Each row was made from one small tree. The marks that hang from a mark follow it in brackets, in the order of their numbers. Every link used is in the known rows. Write each row's tree.
Known rows
j_501[j_75[j_420]]: [-2.42 -0.27  0.87  1.70  0.93 -0.25 -0.60 -0.94  0.39  0.74  3.50 -1.50
 -2.47 -0.01  0.59 -0.44  0.45 -6.48  1.53  0.33 -0.54 -0.48 -0.42  1.83
 -0.47 -1.28 -0.61  0.95  2.82 -1.28  0.58 -0.64  0.42 -0.88  0.66]
j_393[j_501]: [-2.95 -0.59 -0.25  0.62 -0.02  1.71  0.44 -0.60 -0.37 -1.06 -0.48 -0.78
  0.76  0.00 -0.02  0.47 -0.06 -3.02  0.56 -0.44 -2.33 -1.11  1.29  2.21
 -0.60  1.13  0.27  1.31  1.30 -1.08  0.57  0.13  0.28  0.80 -0.22]
j_811[j_641 j_958[j_393[j_501[j_75]]]]: [ 0.93 -0.81 -1.18  0.28 -0.30  2.33  1.01 -0.45 -0.23 -1.21 -4.14 -0.34
  4.05  0.40  0.16  1.12 -0.76  2.58 -0.46  0.26 -0.50 -0.16  0.20 -0.44
  1.01  1.83  0.04  1.08 -1.40  0.57 -0.11  0.35 -0.62  1.25 -0.95]
j_501[j_393[j_641[j_811] j_958]]: [ 2.84  0.45 -0.16 -0.96 -0.81 -1.40 -0.34  0.89  0.31  0.39 -2.06  1.42
 -0.18  0.10 -0.01 -0.06  0.01  2.65 -1.01  0.24  1.76  1.08  0.26 -0.47
 -0.46 -0.07  0.59 -0.38 -1.23  0.73  0.01  0.28 -0.09  0.01  0.14]
j_501[j_75 j_393]: [-1.19 -0.21  0.17  0.84  0.65 -0.83  0.49 -0.43  0.47  0.04  1.52 -0.96
 -2.64  0.40  0.21  0.35  0.01 -2.08  0.96  0.30  0.46 -0.30 -0.26  1.17
 -0.45 -0.44 -0.06  0.94  0.25 -1.55 -0.13  0.00 -0.48 -0.27  0.10]
j_420[j_75[j_501[j_393[j_641[j_811] j_958]]]]: [ 1.74  0.66 -0.18 -0.57 -0.08  0.34  0.14  0.40  0.30  0.14  1.50 -0.03
  1.73 -0.35 -0.21  1.55  0.09 -0.72  0.44 -0.85 -0.59 -0.07 -0.05 -0.97
 -0.29 -0.01 -0.06 -0.95 -0.72  0.48  0.28  0.23  0.16  0.05  1.08]
j_75[j_420 j_501[j_393]]: [-3.14  1.12  0.93  0.18  0.70 -0.56  0.41 -0.67 -0.40  0.19  5.35 -1.93
 -0.23 -0.08 -1.01  1.84  0.69 -5.07  1.33 -1.04 -0.72 -0.54 -0.02  0.44
 -0.33 -0.55 -0.39 -0.07  0.92 -1.95  0.71 -0.23 -0.12 -0.62  0.87]
j_393[j_641]: [ 0.18  0.02 -0.55 -0.01 -0.55  0.70  0.27 -0.02 -0.23  0.03 -0.21 -0.01
 -1.11 -0.42 -0.45 -1.65  0.38 -3.31  0.09  0.16 -1.32  0.34  0.21  1.67
  0.08 -0.50  0.87  0.70  1.29 -0.20  0.91 -0.33 -0.64  0.23  0.24]
j_393[j_501 j_958[j_811]]: [-1.08 -0.86 -0.23  0.03  0.13  0.61  0.01  0.20 -0.69 -0.23 -3.08  0.69
  0.40  0.05  0.55 -0.34 -0.41  2.46 -0.93 -0.19 -0.71 -1.05  0.66  0.34
 -0.16  0.78  0.15  0.59  0.29  0.14 -0.10  0.23  0.82  0.44 -1.08]
j_958[j_393[j_501[j_75[j_420]]] j_811[j_641]]: [ 0.05 -0.69  0.53  0.55  0.51  0.40  0.03 -0.27 -0.60 -0.11 -0.57  0.24
  0.25  0.12  0.10 -2.81 -1.14  2.14 -0.57  0.71 -0.90 -0.38 -0.07 -0.23
  1.04  0.75 -0.58  0.47 -1.03  0.25 -0.97 -0.22  0.63  0.40 -1.27]
j_75[j_420 j_501[j_393[j_641 j_958[j_811]]]]: [ 0.13  1.10  0.61 -1.22 -0.03 -1.96 -0.01  0.59 -0.69  0.79  2.20  0.41
 -1.92 -0.36 -0.98 -0.99  0.48  2.28 -0.53 -0.46  1.26  0.34 -0.66 -1.93
  0.54 -1.27 -0.04 -1.60 -0.83  0.37 -0.61 -0.12  0.01 -0.92 -0.08]
j_75[j_420 j_501[j_393[j_641[j_811[j_958]]]]]: [ 0.67  1.29  0.30 -0.96 -0.64 -0.06 -0.61  0.11  0.03 -0.35  3.05 -0.47
  2.55 -0.89 -0.98  1.65  0.58  0.83  0.14 -0.08  0.52  1.19 -0.32 -1.49
  0.39 -0.07 -0.06 -1.60  0.36  0.21  0.81 -0.21 -0.79 -0.44  1.20]
j_501[j_393]: [-1.19  0.38  0.00  0.04  0.33 -0.58  0.65 -0.27 -0.25 -0.21  0.65 -0.90
 -0.45  0.24 -0.35  0.46  0.21 -2.55  0.50 -0.10 -0.25 -0.24  0.36  1.41
 -0.58  0.20  0.51  1.04  0.20 -1.58  0.69 -0.01 -0.32  0.00  0.17]
j_501[j_75[j_420] j_393[j_641 j_958]]: [-0.69  0.46  0.46 -0.27  0.13 -2.70 -0.32  0.11  0.48  0.89  0.83  0.17
 -4.16  0.62 -0.08 -0.81  0.65 -0.30  0.73  0.17  2.50  0.48 -0.59 -0.12
 -0.23 -1.57 -0.08 -0.53 -0.51  0.17 -1.11 -0.07  0.16 -1.06  0.17]
j_420[j_75[j_501[j_393[j_641]]]]: [-1.15  0.82 -0.22 -0.51  0.27  0.98  1.04 -0.34 -0.34 -0.57  3.69 -1.45
  0.16 -0.49 -1.12  0.42  0.44 -4.01  1.75 -0.95 -2.19 -0.53  0.04  0.62
  0.21 -0.25  0.27 -0.40 -0.04 -0.75  0.35  0.05 -0.56  0.18  1.09]
j_420[j_75[j_501[j_393]]]: [-2.43  0.70  0.19  0.40  1.09  1.22  0.95 -0.81 -0.27 -0.45  4.40 -2.36
  1.35 -0.21 -0.62  2.14  0.35 -6.00  2.07 -1.24 -2.62 -1.35  0.20  1.02
 -0.33  0.19 -0.20  0.34  0.52 -1.83  0.87  0.06 -0.07  0.10  1.13]
j_641[j_811[j_958]]: [ 1.05 -0.17 -0.50  0.62 -0.25  1.59 -0.70 -0.17  0.36 -0.31 -0.92 -0.39
  4.48 -0.71  0.61  1.65  0.04 -0.90 -0.34  0.66 -0.52  0.40  0.26  0.45
 -0.06  0.74  0.24  0.75  2.11 -0.25  2.11 -0.34 -0.41  0.13  0.71]
j_641[j_811[j_958[j_393]]]: [ 2.84  0.08 -0.95  0.11  0.23  2.71 -0.18 -0.08  0.23 -0.21 -2.43 -0.06
  5.26 -0.15  0.57  1.42 -0.46  0.29 -1.07  0.11 -0.87  0.40  0.02 -0.19
 -0.10  1.11  0.39  0.73  0.36  0.04  1.79 -0.40 -0.85  0.54 -0.02]

Write each row's tree
[ 1.08  0.36  0.20 -0.34  0.24 -0.89  0.79  0.21 -1.01  0.35  0.59 -0.63
  2.73 -0.50 -0.54  0.53 -0.34  1.23 -0.05 -0.39 -0.32 -0.61 -0.30 -1.74
  1.00  0.42 -0.27 -0.30 -1.18  0.11  0.29  0.43  0.80  0.04  0.26]
j_420[j_75[j_501[j_393[j_958[j_811[j_641]]]]]]
[ 2.27 -0.47  0.14  0.10 -0.51 -1.19  0.10  0.55 -0.93  0.97 -3.43  0.76
  1.68 -0.41  0.12 -1.48 -0.43  2.18 -1.67  0.69  0.67  0.19 -0.17 -0.84
  0.78  0.09  0.30  0.98  0.15  0.56  0.97  0.05  0.68  0.10 -0.55]
j_393[j_958[j_811[j_641]]]
[ 1.13  0.84 -0.60 -0.74 -0.25  1.70 -0.01 -0.04  0.20 -1.07  1.94 -0.97
  3.93 -0.97 -0.53  1.84  0.26 -0.05  0.80 -0.15 -1.25  0.45 -0.03 -0.87
  0.52  0.64  0.19 -1.12  0.03  0.28  0.86  0.08 -0.72  0.19  1.48]
j_420[j_75[j_501[j_393[j_641[j_811[j_958]]]]]]
[ 1.31  0.43 -0.31 -1.34 -0.39 -1.16  0.68  0.86 -0.82  0.43 -0.25  0.97
 -1.34 -0.39 -0.85 -0.56  0.13  4.23 -1.18 -0.50  0.93  0.33 -0.58 -2.00
  0.73 -0.70  0.37 -1.21 -1.44  0.38 -0.41  0.25 -0.66 -0.14 -0.42]
j_75[j_501[j_393[j_641 j_958[j_811]]]]
[ 3.35 -0.10 -0.30 -0.01  0.14  0.69  0.72  0.25 -1.08  0.49 -2.43  0.49
  2.30 -0.30 -0.36 -2.88 -1.06  1.68 -1.76  0.57 -1.11  0.21 -0.14 -0.47
  1.10  0.76  0.55  1.16 -1.05  0.08  0.90 -0.23 -0.20  0.67 -1.08]
j_958[j_393 j_811[j_641]]
[ 1.30  0.33  0.77 -0.12 -0.10 -2.49 -1.13  0.47  0.95  0.97  0.95  0.82
 -2.69  0.29  0.46 -0.62  0.20  1.23 -0.06  0.72  2.68  1.05 -0.58 -0.73
 -0.45 -1.25 -0.38 -0.89 -0.44  0.67 -0.82 -0.08  0.37 -0.99  0.33]
j_501[j_75[j_420] j_393[j_641[j_811] j_958]]
[ 0.36  0.33  0.99  0.28 -0.08 -1.76 -1.08  0.09  0.97  0.40  3.16  0.25
 -3.04 -0.13  0.05 -1.59  0.04 -0.52  0.64  1.11  1.23  1.13 -0.44  0.38
 -0.23 -1.04 -0.31 -0.54  0.31 -0.19 -0.55 -0.30 -0.10 -0.79  0.68]
j_501[j_75[j_420] j_393[j_641[j_811]]]
[ 2.47  0.51 -0.14 -0.84 -0.79 -0.75  0.25  0.82  0.09  0.40  0.27  0.85
  0.67 -0.27 -0.51  1.70  0.14  2.08 -0.88 -0.68  0.86  0.76 -0.03 -1.75
 -0.26 -0.10  0.11 -0.98 -1.10  0.52  0.27  0.36 -0.58  0.09  0.44]
j_75[j_501[j_393[j_641[j_811] j_958]]]
[ 1.20 -0.94 -1.02  0.64  0.27  3.26 -0.05 -0.31  0.74 -1.14 -2.66  0.18
  3.77  0.29  1.11  1.81 -0.88  2.62 -0.57  0.20 -0.93 -0.23  0.28 -0.13
  0.02  1.72 -0.31  0.55 -0.37  0.30  0.10  0.06 -0.59  0.90 -0.61]
j_641[j_811[j_958[j_393[j_501[j_75]]]]]
[ 0.51  0.14  0.12 -0.56  0.43 -1.58  0.14  0.51 -0.53  0.54 -1.79  0.54
 -0.77  0.18  0.17 -0.67 -0.16  3.29 -0.93  0.14  1.35 -0.19 -0.11 -0.51
 -0.05 -0.06  0.36  0.15 -0.81 -0.31 -0.15  0.13  0.23 -0.32 -0.67]
j_501[j_393[j_958[j_811]]]
[-1.87  0.26  0.99  0.52  0.90 -2.33 -0.28 -0.34  0.49  0.98  1.64 -0.66
 -2.70  0.88  0.50  1.08  0.55 -2.13  0.95 -0.12  2.17 -0.25 -0.48  0.25
 -0.71 -1.19 -0.55  0.11  0.21 -0.89 -0.61 -0.15  0.63 -1.08  0.16]
j_501[j_75[j_420] j_393[j_958]]
[-1.03 -0.46  0.12  0.31 -0.65  1.04 -1.36 -0.26  0.69 -0.92  0.28  0.15
  1.00 -0.59  0.49 -0.12  0.08  1.13  0.35  1.07 -0.12  0.70  0.10  0.32
  0.29  0.34 -0.30 -0.60  1.42  0.94 -0.21 -0.23  0.07 -0.05  0.43]
j_393[j_501[j_75[j_420]] j_641[j_811[j_958]]]
[ 1.28 -0.65 -0.54 -0.35 -1.17  0.87 -0.54  0.54  0.07 -0.47 -3.35  1.62
  1.18 -0.12  0.32  0.03 -0.26  1.83 -1.12 -0.05 -0.40  0.22  1.01  0.20
 -0.57  0.92  0.39 -0.10 -0.14  1.24 -0.03  0.37  0.51  0.81 -0.27]
j_393[j_501 j_641[j_811] j_958]
[-0.82 -1.08 -0.84  0.20 -0.60  0.40  0.28  0.09  0.18 -0.30 -2.69  0.80
 -2.36  0.45  0.48 -0.20  0.11  0.71  0.06 -0.18  0.12 -0.34  0.20  0.54
 -0.20 -0.10  0.16  0.19 -0.23  0.79 -1.06  0.35  0.12  0.50 -0.52]
j_393[j_501[j_75] j_641 j_958]
[-4.32 -0.70  0.69  1.47  0.69  0.58 -0.44 -1.00  0.38 -0.43  2.42 -1.20
 -1.75  0.25  0.40  0.07  0.19 -4.66  1.57 -0.02 -1.33 -1.08  0.39  2.14
 -0.52 -0.10 -0.72  0.89  2.09 -1.12 -0.19 -0.19  0.78 -0.18  0.06]
j_393[j_501[j_75[j_420]]]
[-1.23  0.63 -0.15  0.04  1.04  0.36  0.93 -0.42 -0.25  0.18  2.20 -1.68
  1.73  0.29 -0.20  3.11  0.50 -4.12  1.51 -1.61 -1.00 -1.44  0.13 -0.02
 -0.49  0.03 -0.31  0.05 -0.11 -1.09  0.46  0.27  0.41 -0.08  0.86]
j_420[j_75[j_501[j_393[j_958]]]]
[-2.04 -0.62  0.12  0.28 -0.23 -0.45 -0.45 -0.25  0.30  0.00 -0.38  0.38
 -3.01  0.52  0.32 -0.67  0.42 -1.26  0.67 -0.14  0.38 -0.31  0.14  0.76
 -0.29 -0.59 -0.29 -0.28  0.58  0.79 -1.25  0.05  0.72 -0.25 -0.23]
j_393[j_501[j_75[j_420]] j_641 j_958]
[-0.14 -0.74  0.50  0.46 -0.50 -0.30 -1.24  0.15  0.84  0.18 -0.38  1.06
 -1.40  0.09  0.83 -0.40 -0.02  0.57  0.04  0.38  0.64  0.26  0.17  0.21
 -0.53 -0.30 -0.55 -0.54  0.58  1.19 -0.82  0.02  0.95 -0.15  0.04]
j_393[j_501[j_75[j_420]] j_641[j_811] j_958]
[-1.16  0.84  1.00 -0.38  0.75 -1.60  0.01  0.13 -0.70  0.97  2.91 -0.48
 -0.58 -0.15 -0.45  0.75  0.32  0.62 -0.17 -0.70  0.99 -0.50 -0.58 -1.47
  0.11 -0.90 -0.52 -0.85 -0.03 -0.64 -0.03 -0.13  0.54 -0.95  0.01]
j_75[j_420 j_501[j_393[j_958[j_811]]]]
[-0.97 -0.06 -0.80 -0.28  0.10  2.18  0.13 -0.54  0.17 -1.13 -1.37 -0.08
  0.47  0.40 -0.03 -0.42  0.08  0.89  0.31  0.07 -0.49  0.09 -0.08  0.15
  0.57  0.27  0.12 -0.42 -0.40  0.80 -0.96 -0.27 -0.68  0.26 -0.56]
j_811[j_958[j_393[j_501[j_75[j_420]] j_641]]]
[ 0.04 -0.67 -0.50 -0.78 -0.71  0.30  0.04  0.67 -0.81 -0.46 -3.80  1.63
 -0.87 -0.13  0.03 -2.17 -0.28  4.21 -1.40  0.18 -0.32 -0.24  0.42 -0.11
  0.34  0.43  0.67 -0.25 -0.45  1.14 -0.68  0.28  0.34  0.55 -1.06]
j_393[j_501 j_641 j_958[j_811]]
[-1.86  1.11  0.71 -0.11  0.59 -1.25  0.34 -0.28 -0.48  0.81  3.18 -1.27
  0.13  0.42 -0.64  2.83  0.83 -3.27  0.76 -1.38  0.69 -0.62 -0.14 -0.71
 -0.62 -0.60 -0.52 -0.37  0.30 -1.12  0.38  0.03  0.31 -0.75  0.57]
j_75[j_420 j_501[j_393[j_958]]]
[ 0.27 -1.25 -0.22  0.77 -0.76  1.25 -0.45  0.07  0.70 -0.81 -0.36  0.88
 -1.27 -0.39  0.58 -0.99 -0.55  0.31  0.02  0.72 -1.15  0.39  0.49  1.01
 -0.18  0.46 -0.08  0.22  0.64  0.44 -0.39  0.15 -0.11  0.70 -0.03]
j_393[j_501[j_75] j_641[j_811]]
[ 1.01  0.56 -0.52 -1.14 -0.59 -1.40  0.51  0.51 -0.23  0.22 -2.22  0.63
 -1.49  0.40 -0.57 -0.38  0.47  1.04 -0.43 -0.24  1.47  0.46  0.05 -0.05
 -0.32 -0.34  0.92 -0.12 -1.19  0.13 -0.36  0.23 -0.43  0.00 -0.09]
j_501[j_393[j_641 j_958]]
[ 0.97 -0.50  0.11  0.34  0.13  1.56 -0.65 -0.08  0.73 -0.36  0.40  0.87
 -0.75  0.11  0.35 -1.74 -0.68  0.14 -0.10  0.31 -1.20  0.27  0.23  0.57
 -0.19  0.25 -0.37 -0.28 -0.46  0.68 -0.89 -0.25  0.11  0.40 -0.46]
j_958[j_393[j_501[j_75[j_420]] j_641[j_811]]]
[-0.08 -0.38 -0.17  0.73  0.64  2.55 -0.86 -0.57  0.74 -0.76 -0.50 -0.32
  3.21  0.31  0.99  1.22 -0.55  0.72 -0.01  0.29 -0.58 -0.15  0.14  0.05
 -0.15  1.16 -0.69  0.10  0.32  0.25 -0.05 -0.26  0.03  0.27 -0.28]
j_641[j_811[j_958[j_393[j_501[j_75[j_420]]]]]]
[ 1.53 -0.49 -0.48 -0.25 -0.10  1.61  0.82  0.17 -1.26 -0.75 -3.47  0.76
  3.07 -0.11 -0.45 -2.25 -1.30  3.65 -1.67  0.28 -1.92 -0.41  0.66 -0.14
  0.94  1.91  0.43  1.05 -1.72  0.32 -0.06  0.23  0.10  1.32 -1.59]
j_958[j_393[j_501] j_811[j_641]]
[-2.75  0.33  1.10  0.86  1.07 -1.56 -0.21 -0.73  0.43  0.38  3.87 -1.36
 -3.08  0.51  0.09 -0.02  0.40 -3.90  1.61  0.33  0.57 -0.29 -0.30  1.29
 -0.51 -1.01 -0.50  0.42  0.95 -1.65 -0.23 -0.37  0.23 -0.93  0.43]
j_501[j_75[j_420] j_393]
[-0.12 -0.29 -0.04  0.47  0.52 -1.60  0.39 -0.11  0.51  0.68 -0.63 -0.28
 -2.28  0.88  0.61  1.24  0.16 -0.52  0.36 -0.12  1.84 -0.38 -0.43  0.08
 -0.69 -0.61 -0.16  0.57 -0.45 -0.75 -0.46  0.28 -0.10 -0.39 -0.15]
j_501[j_75 j_393[j_958]]
[ 2.37  0.21 -1.18 -0.25 -0.42  1.78  0.87 -0.20 -0.71 -0.24 -3.88 -0.47
  5.67  0.04 -0.38  0.77 -0.30  0.32 -1.13  0.16 -0.46  0.46 -0.01 -0.46
  0.93  1.39  0.74  1.37 -0.58  0.26  1.65 -0.18 -0.96  0.83 -0.37]
j_811[j_641 j_958[j_393]]
[-0.69  1.22  0.44 -1.01 -0.28 -1.67  0.42  0.14 -0.35  0.67  2.45 -0.31
 -1.08  0.15 -1.13  1.15  0.96 -1.42  0.36 -1.20  1.13  0.13 -0.29 -1.03
 -0.05 -1.17 -0.04 -1.20 -0.43 -0.15 -0.23  0.04 -0.19 -0.67  0.55]
j_75[j_420 j_501[j_393[j_641 j_958]]]
[ 2.13 -0.20 -0.41 -0.53 -0.45 -0.57 -0.11  0.73 -0.48  0.77 -2.82  1.36
 -1.47 -0.39  0.10 -2.96  0.09  2.38 -1.52  0.49  0.41  0.47 -0.39 -0.35
  0.44 -0.79  0.78 -0.03  0.25  1.04  0.24 -0.22 -0.06 -0.14 -0.56]
j_393[j_641 j_958[j_811]]
[ 0.19 -1.27 -0.51 -0.01 -0.44 -0.03 -0.02  0.48  0.05 -0.16 -3.02  1.51
 -3.01  0.07  0.62 -2.22 -0.38  4.56 -0.86  0.56  0.39 -0.18 -0.25 -0.29
  0.54 -0.18  0.09 -0.25 -0.36  1.25 -1.46  0.28  0.24  0.30 -1.16]
j_393[j_501[j_75] j_641 j_958[j_811]]
[-1.24 -0.67  0.69  0.80 -0.39  0.33 -1.19 -0.22  0.83 -0.39  1.91  0.33
 -1.71 -0.36  0.43 -1.49 -0.20 -1.33  0.64  0.70 -0.99  0.28  0.29  1.20
 -0.32 -0.09 -0.50 -0.26  1.33  0.34 -0.50 -0.22  0.60 -0.02  0.27]
j_393[j_501[j_75[j_420]] j_641[j_811]]
[ 2.66 -0.28 -0.07 -0.18 -0.48 -1.93 -0.44  0.73  0.93  0.59 -1.33  1.31
 -2.22  0.26  0.57 -0.13 -0.15  3.05 -0.62  0.70  2.45  1.03 -0.46 -0.76
 -0.37 -0.55  0.03 -0.44 -1.18  0.79 -0.75  0.29 -0.27 -0.20  0.09]
j_501[j_75 j_393[j_641[j_811] j_958]]
